Each row comes from the steps of one path. Every step used is in the known rows, and no mark comes twice. Write the path behind each row, first mark first.
Known rows:
c, x, h, d: [ 11   2  -2   7  17  -1   5  -3  -7   6  13  -8 -10  18  -2   8   0  -8
  -7  11 -23  -8   7]
d, h: [ -3  29 -13   3   7   8   3   7   4  13   4   1   3  -9   3   6 -10  10
 -10  10 -18  22  -1]
k, d: [ -2  -2  -2  -1  15   3  -6   6   1  -2  18   0  12  -8  -3  -1  -2  13
 -17  17  -1 -12   2]
c, x, l, k: [ 10  -4  -2  -2  15  -5 -11 -20  14   9   2   7  -8  22   0  -7   5   8
  -5  24 -10   4   9]
d, k: [  1   2 -10  -3   8  -4  -7  11   6  34   3  -7  11  -7  -4   5   2  18
  -7  23   1  20   5]
k, d, h: [ -6  25  -6   0  11   8   1   5   1  -1  14   1   1 -15   3   3  -6  13
 -20   7 -15  -7   4]
c, h: [ -1  35  -6  10   7  -9  -1   6   3  13   8   0   5 -11   6  -9  -3   7
  -6  12  10  11  -6]
k, d, h, l: [ -7  23 -11   0   3   7  -3   2  -5 -11   8  -4  -4 -23   9  -1  -5  18
  -9   8 -15 -11   0]
d, h, k, l: [  5  16 -21  10   0   9   0   8   6 -16   2  22   4 -24  -5  -4   6   1
 -33  12 -11  19 -16]
c, h, d: [ -2  25  -4   6  11  -4  -3   5  -2   9  12  -7  -2 -12   3 -12  -2 -15
  -5   8  18  -9  -6]
d, k, l: [ 19   1 -18  -2   3  -3  -8  13  10  32   6  -1  16 -21  -9   1  13  19
 -28  25  -5  17  -4]
c, x, h, l, k: [ -4   9  -7   0   0  -7  -2 -15   0   7  -4   4 -10   1   4  -2   8  13
  -1  18 -25   4   9]
x, l: [ 16  -2  -8   1  13   8  -9  -7  11   3   8   2  -9  12  -1  -1  -4  11
  -1  21 -12  25 -10]
k, d, h, x, l: [ 22  10  -2   1  17  11   0 -14   4 -12  12   0 -23  -4  -1  -3  -6   8
 -10  10 -17 -21   7]
l, k, h: [-20 -11  -5  -9   6  -2  -6  -3  12   8   6  18  11 -24   0 -15  17   1
  -9  15 -19   7   7]
d, h, c: [ -3  18 -17  33   9   6   6  12   5  11   8   5   4  -1   1   4 -10   7
   0   9 -19  45  -3]
x, l, h, d: [ 13   4  -6  -2  18  16 -19  -9   5  -3   8   0 -14  -3  -6 -12   5  -4
   7   9  21   9  -9]
h, x, l, k, d: [ 11 -17   5 -13  15   4 -12 -23  11  -7  10   8 -13 -10 -11 -14   6   2
 -12  20   3 -34  13]
k, d, h, c, x: [  3  11  -6  40  17  -5   8   9  -3  -3  20  -1   2  15   4   1  -4  15
 -10   8 -20   1  12]
l, k, d, h: [-20  25  -5 -13   6   1  -3  -6   9   4   5   8   0 -27   0  -4   1   7
 -26   9  -9 -12  13]
x, h, l, k, d: [-16   9  -7 -13  -3   1  -7 -15  -1  -7   3   5 -14 -28  -2  -5   9  12
 -13  13 -20 -10   2]
c, x, l, k, d: [  8  -8   6  -5  17  -6 -13 -23  11  -4  12   6 -11  16  -1 -10   8  11
 -16  22  -7 -24  13]
h, x, l, k: [ 13 -12  -1  -9  13   4 -11 -21  14   6   0  10 -11  -5  -8 -10   2  -1
  -1  23  -1  -7   8]

Which path is each row?
[-12  15 -12   9   5   6  -1   5   1 -12  -2  17   1  -8  -1   0  -4   0
  -9  10  -5  22  -6]
d, h, k
[  8  14  -7  -9   8   7  -4 -25  14   8  -5  11 -23 -11  -2  -7  -2  -2
  -4  15 -15   0  10]
d, h, x, l, k
[ 16  25 -15   1   2 -11  -8   8   4  29  11 -10   0 -30  -3 -12  17  -4
 -27  15  17  -9  -8]
c, h, d, k, l
[-18  -2   1 -14  10  -1 -10  -5   9   4  11   8  11 -21  -6  -8   5   5
 -24  18   4 -17  10]
l, k, d
[  2  14 -15   1  -1   6  -1  -1  -5   1   0   0 -10 -10   3   4  -1  15
   3  14 -29  25 -10]
x, h, l
[  7 -21  -3   6  17   3   1   5   1  -1  13   8  12 -17  -3 -11   9   0
   1  14 -19 -14   9]
k, h, x
[ -6 -20  -4  -1  15   6  -4   6  -1  -1  17   2   6 -14  -1 -11  10 -13
  -3  10 -17  -9   0]
k, h, d
[ 12 -18  -4  29  14  -7  -9 -15  14   9   5  11  -7  30  -3  -9   4   6
   5  24 -10  25   4]
h, c, x, l, k
[ -2   7  -9  -5  15   3 -15  10   0  29   4  -9   6 -22  -8  -7  12   2
   1  12  33   2   6]
l, h, d, k
[ -7 -13 -11   4   3   3  -7   6  -2  -7   7   6   8 -20   7 -11  11  12
   9  14 -25   7  -6]
k, h, l
[ -8  -2  -3   5   7   4  -2  -1  -5 -26  11  17 -11  -7  -8   0   4   4
 -19  12 -14  -1  -5]
x, h, k, d
[ 13   8 -15   1  13  12 -14  10   3   0  14   4  12 -35 -11 -13  15  -6
 -24  11  23  -4 -11]
k, l, h, d
[ 14  13  -4  13  13  -5   6  -1  -2  11   8  -2  -4  19   1   8  -1  13
  -9  15 -29  14   6]
c, x, h
[ 11  25  -1  12  13  -9   2   2  -2  11   8  -3   3 -15   1 -11  -3   0
  -3  13  16 -16   4]
c, h, x
[-12   5  -7  10  12   7 -16   8   0 -14  -1  20  13 -16  -7 -11   8   5
  -2  12  32  17  -8]
l, h, k
[-18  32 -10  -2  -5 -11 -10  -7   4   9  -4   5  -1 -30   9 -19   5   5
   1  16  15   1  -3]
c, h, l, k
[  5 -26  -8  40  14 -16   0  14   2  26  13   2  12  16   1  -8  18  19
   8  18 -24  22  13]
d, k, h, c, x
[  2   6  -7  -3  10   8   2   0  -2   5  10  -5 -12  -4  -6   6  -3 -11
  -8  10 -21   9  -3]
x, h, d
[ -5 -26  -3 -15   9   6 -14 -21  14  -3   9  14 -18 -11  -3 -20  18 -18
   0  14 -20  -4   0]
x, l, k, h, d
[ 23  11  -3  13  22   2 -13  -9   6   2   6   2  -7  22   2 -10   6  19
   6  15  10  14   0]
c, x, l, h
[ 16  17 -20   0   7   1 -15  14  10  30   3   2  16 -34  -9  -8  20  25
 -24  19  20  20  -5]
d, k, l, h
[-20  26 -16 -10  -5   3  -6  -8   5   7  -8   7  -2 -29   6  -4   1   9
  -3  13 -13  13   2]
d, h, l, k
[ -9  14  -1 -10  10   1   0  -9   4   1   6   8  -2 -32  -6  -7   0   1
 -22  10  -4 -37  22]
l, k, d, h, x
[-12 -14   0   5  12   3  -9   5  -1 -25  13  15   9  -9  -7  -7   3   3
 -18  16  11 -15  -4]
h, k, d
